Every row comes from one small tree of marks. Brackets hold a mark, then the marks that hang from it, in alphabetical order. Every link used is in the known rows. Which tree was each row made from?
Known rows:
{torif kabipe}: -47 133 -25 -120 -35 -66 -120 -104 28 -131 67 -18 179 44 26 225 100 -116
 37 71 77 -188 37 -229
{zisatog {kabipe {penizas libi}}}: -65 -164 -21 69 -212 -29 -24 -186 -8 -242 -16 87 -74 -178 91 113 60 -59
 61 101 -138 -136 249 -63
{zisatog livo}: -93 -1 -7 87 27 21 -122 -88 53 -203 -99 -57 53 -188 -13 27 92 -73 26 59
 -247 -89 159 -76
{daguz torif}: -139 78 -42 -119 36 -62 -57 -45 -25 -110 62 -18 51 -17 36 -131 89 -72 46
 71 -335 4 -56 -157
{fenis {kabipe torif}}: -121 210 -40 -133 -73 -175 -42 -129 77 -197 -19 78 169 20 53 146 101 -66
 -19 115 -32 -117 164 -98
{libi penizas}: -44 190 -10 69 12 -20 -122 -80 -5 -102 -33 -8 61 139 -9 195 105 -45 23
 38 -108 -45 -65 -58
{daguz {torif {kabipe {penizas libi} {zisatog livo}}}}: -5 -61 -70 -97 -120 -46 45 -101 130 -232 -79 80 139 -229 188 404 15 -69
 70 108 -3 -30 120 -88
{tano {torif daguz {kabipe penizas {zisatog livo}}}}: -110 -2 8 -75 -242 -113 -46 -143 -13 -334 13 140 339 -79 116 50 81 -103
 36 86 241 -58 298 41
{vopogo {tano {torif daguz {kabipe penizas zisatog}}}}: -41 -19 25 -120 -301 -85 -108 -98 -74 -272 181 52 247 -49 99 334 139 -64
 -11 119 454 -76 208 -92
{kabipe penizas {torif daguz tano}}: -108 96 108 -201 -267 -137 -34 -58 111 -303 -2 224 252 42 60 233 131 -74
 7 75 146 40 198 -28
{vopogo {tano {torif daguz kabipe}}}: -135 38 23 -126 -233 -36 -183 -60 -57 -249 253 -31 269 -50 58 135 163
 -65 -15 107 268 -125 163 -154
{penizas libi {zisatog {kabipe {torif tano}} livo}}: -17 -98 -62 169 -129 -236 -26 -31 211 -331 -120 35 -64 -558 115 178 -18
 -68 -39 120 88 -206 321 -99
{penizas libi}: -96 -202 -80 -56 -54 111 -90 -15 1 -77 12 -10 -63 -147 -6 152 75 -65 26
 119 -192 -100 120 -125
{kabipe {torif {tano vopogo}} zisatog}: -47 237 33 43 47 -206 -37 -45 177 -73 -63 165 17 22 -6 193 91 -71 -84
 101 198 -68 143 -42
{kabipe {penizas libi {zisatog livo}} torif}: 28 -161 15 -90 -200 -33 53 -35 128 -302 -186 102 3 -340 30 318 12 -99
 -17 164 -83 -17 268 -14
{libi {penizas zisatog}}: 20 141 -54 143 18 -156 -71 -54 -63 -148 -46 -87 5 21 -3 228 78 -79 -17
 58 108 -52 -36 -84
{tano torif vopogo}: -248 61 32 -1 21 -83 -68 -116 -58 -110 76 44 61 66 -58 -374 150 -97 -39
 94 -140 -66 198 8
{zisatog {kabipe penizas {torif daguz tano}} livo}: -106 131 119 123 -291 -206 -33 -186 219 -471 -109 199 208 -236 155 93 81
 -46 36 52 -3 -56 390 53
{fenis {kabipe {torif tano}}}: -130 202 -53 -159 -82 -315 -62 -98 163 -222 4 108 227 -73 101 292 109
 -49 -50 82 276 -163 160 -159
{kabipe penizas}: -53 -60 28 -102 -106 -34 -51 -130 -59 -181 -23 56 63 30 -6 146 116 -91
 41 73 -64 -38 86 -102
{kabipe penizas {torif daguz}}: -97 108 114 -181 -266 21 -16 -95 24 -273 -24 186 195 138 13 79 121 -89
 42 114 -178 95 217 36
{vopogo {tano {torif kabipe}}}: -80 32 -2 -200 -139 -98 -189 -57 -23 -179 218 -44 196 -114 28 177 125
 -71 -37 105 276 -214 62 -248
{daguz {torif kabipe}}: -99 179 -41 -203 -13 -104 -56 -71 40 -149 93 -9 201 13 98 67 79 -97 60
 70 -124 -73 -63 -228
{fenis {kabipe penizas {torif tano} {zisatog livo}}}: -16 98 -38 -43 -152 -364 29 -166 232 -336 -183 192 227 -219 169 563 64
 -36 -44 88 436 -104 296 -23

Which tree is each row?
-56 158 7 162 -152 -206 -31 -100 -36 -296 15 16 1 -98 49 -144 57 -107 -5
 121 -36 -85 255 -50 -> {penizas {zisatog {kabipe {torif daguz}}}}
-311 75 57 87 -88 -21 -64 -119 -99 -195 111 62 144 124 -23 -424 192 -89
 -19 95 -135 36 308 112 -> {tano {torif daguz} vopogo}
-5 -118 -31 65 -286 69 0 -121 86 -323 -94 102 200 -152 167 551 71 -72 73
 114 220 -17 352 45 -> {torif daguz {kabipe {penizas libi} {zisatog livo}}}
-174 293 96 206 -151 -200 -60 -155 140 -288 33 148 89 10 87 -106 137 -56
 -13 75 -6 -69 326 33 -> {zisatog {kabipe {torif daguz {tano vopogo}}}}
-100 -25 71 127 -339 37 2 -167 169 -431 -143 188 74 -268 139 71 46 -41
 69 124 -330 -14 467 130 -> {zisatog {kabipe {penizas libi} {torif daguz}} livo}
32 113 -54 48 18 -81 -97 -122 100 -162 -77 -17 141 -119 64 338 47 -96 23
 74 155 -185 126 -142 -> {torif {kabipe {zisatog livo}}}
-13 -90 -51 190 -121 -115 -9 -68 138 -301 -142 9 -114 -482 74 55 -27 -82
 -12 154 -155 -169 337 -47 -> {penizas libi {zisatog {kabipe torif} livo}}
27 177 -34 404 -22 -227 -62 -153 33 -298 -139 -87 -6 -187 79 132 39 -56
 9 41 7 -124 137 -8 -> {libi {penizas {zisatog kabipe livo}}}
-56 189 -8 11 -125 -376 72 -196 166 -246 -108 215 161 7 135 494 127 -49
 -68 111 488 -60 296 9 -> {fenis {kabipe penizas {torif {tano vopogo}} zisatog}}
-21 -197 -120 199 -103 -135 -32 -73 -60 -207 1 -65 -181 -333 67 57 19
 -87 7 133 15 -200 234 -138 -> {penizas libi {zisatog kabipe}}
-214 98 48 187 -80 -93 -77 -82 43 -223 57 34 128 50 42 86 218 -58 -17 44
 192 17 254 12 -> {torif daguz {tano vopogo}}
-3 -48 -87 -198 -128 -70 49 -84 53 -150 13 108 111 -83 164 379 32 -79 72
 119 80 -37 35 -138 -> {daguz {torif {kabipe {penizas libi} zisatog}}}
-46 -60 30 -122 -326 -161 -88 -74 -112 -354 199 -28 258 -141 90 278 147
 -93 -29 124 507 -87 211 -144 -> {vopogo {tano {torif daguz {kabipe {penizas zisatog}}}}}
-54 -182 -6 -262 -279 -23 -113 -63 1 -226 176 40 167 -198 76 401 110 -58
 -17 140 308 -176 142 -200 -> {vopogo {tano {torif {kabipe {penizas libi}}}}}
-13 -61 -92 -221 -144 -223 31 -46 156 -184 35 138 178 -184 216 551 34
 -60 33 78 401 -85 19 -201 -> {daguz {torif {kabipe {penizas libi} zisatog} tano}}
-107 195 23 30 -3 -222 -87 -119 160 -165 63 24 204 9 74 343 163 -94 -31
 39 408 -185 127 -183 -> {torif kabipe {tano vopogo}}
-50 -15 32 -45 -245 -45 2 -151 92 -244 -46 197 -35 -133 76 101 28 -63 46
 139 -249 -114 252 -35 -> {zisatog {kabipe {penizas libi} torif}}
-108 -17 63 -184 -330 -54 -128 -100 -66 -309 215 32 301 -38 86 244 170
 -69 0 107 339 -82 185 -120 -> {vopogo {tano {torif daguz {kabipe penizas}}}}
-97 208 4 184 -85 -191 -53 -115 113 -209 53 68 213 79 129 392 167 -80
 -18 55 586 -76 253 -31 -> {torif daguz {kabipe zisatog} {tano vopogo}}
-132 148 93 47 -242 -178 -13 -169 97 -339 55 114 329 100 149 414 214 -87
 20 42 505 -17 286 -25 -> {torif daguz {kabipe penizas} {tano vopogo}}
-71 19 1 11 -194 -53 -165 -68 12 -286 120 -21 240 -201 94 251 117 -50
 -24 111 342 -126 249 -77 -> {vopogo {tano {torif daguz {kabipe {zisatog livo}}}}}
-20 -148 -37 -43 -327 -23 21 -74 -42 -333 35 26 188 -89 132 462 102 -120
 52 128 310 -32 275 -73 -> {torif daguz {kabipe {penizas libi zisatog}}}
-106 240 70 222 -56 -129 -31 -56 243 -252 -136 145 116 -86 62 179 113
 -49 -50 90 153 36 357 135 -> {kabipe {torif daguz {tano vopogo}} {zisatog livo}}
-153 78 -43 -117 -155 -124 -101 -75 -73 -190 143 85 282 65 63 -81 89
 -108 10 91 242 -110 185 -54 -> {tano {torif daguz {kabipe zisatog}}}
-163 218 46 110 -129 -153 -80 -110 118 -257 100 47 292 79 110 285 207
 -86 -5 40 438 -74 249 -74 -> {torif daguz kabipe {tano vopogo}}
0 153 80 -21 -78 -223 34 -112 172 -157 -113 242 56 34 29 338 97 -73 -57
 102 305 -8 187 8 -> {kabipe penizas {torif {tano vopogo}} zisatog}
-109 163 -50 -224 -19 -258 -75 -38 136 -174 124 33 257 -81 149 210 90
 -79 24 30 205 -131 -83 -291 -> {daguz {torif kabipe tano}}
15 -308 -64 -43 -167 -48 25 -38 -76 -211 -57 5 -71 -224 31 308 59 -102
 11 137 114 -52 179 -113 -> {kabipe {penizas libi zisatog}}
-265 171 58 1 -133 -68 -62 -143 -36 -231 146 73 287 147 39 -228 183 -112
 -7 94 83 -46 294 44 -> {tano {torif daguz kabipe} vopogo}
-141 224 52 63 -186 -208 -102 -107 119 -286 58 145 136 -53 95 -67 92 -57
 10 63 3 -116 243 -58 -> {zisatog {kabipe {torif daguz tano}}}
-2 112 -42 -175 -78 -152 25 -120 24 -170 23 82 175 19 138 275 51 -95 62
 85 100 -31 -21 -161 -> {daguz {torif {kabipe penizas zisatog}}}
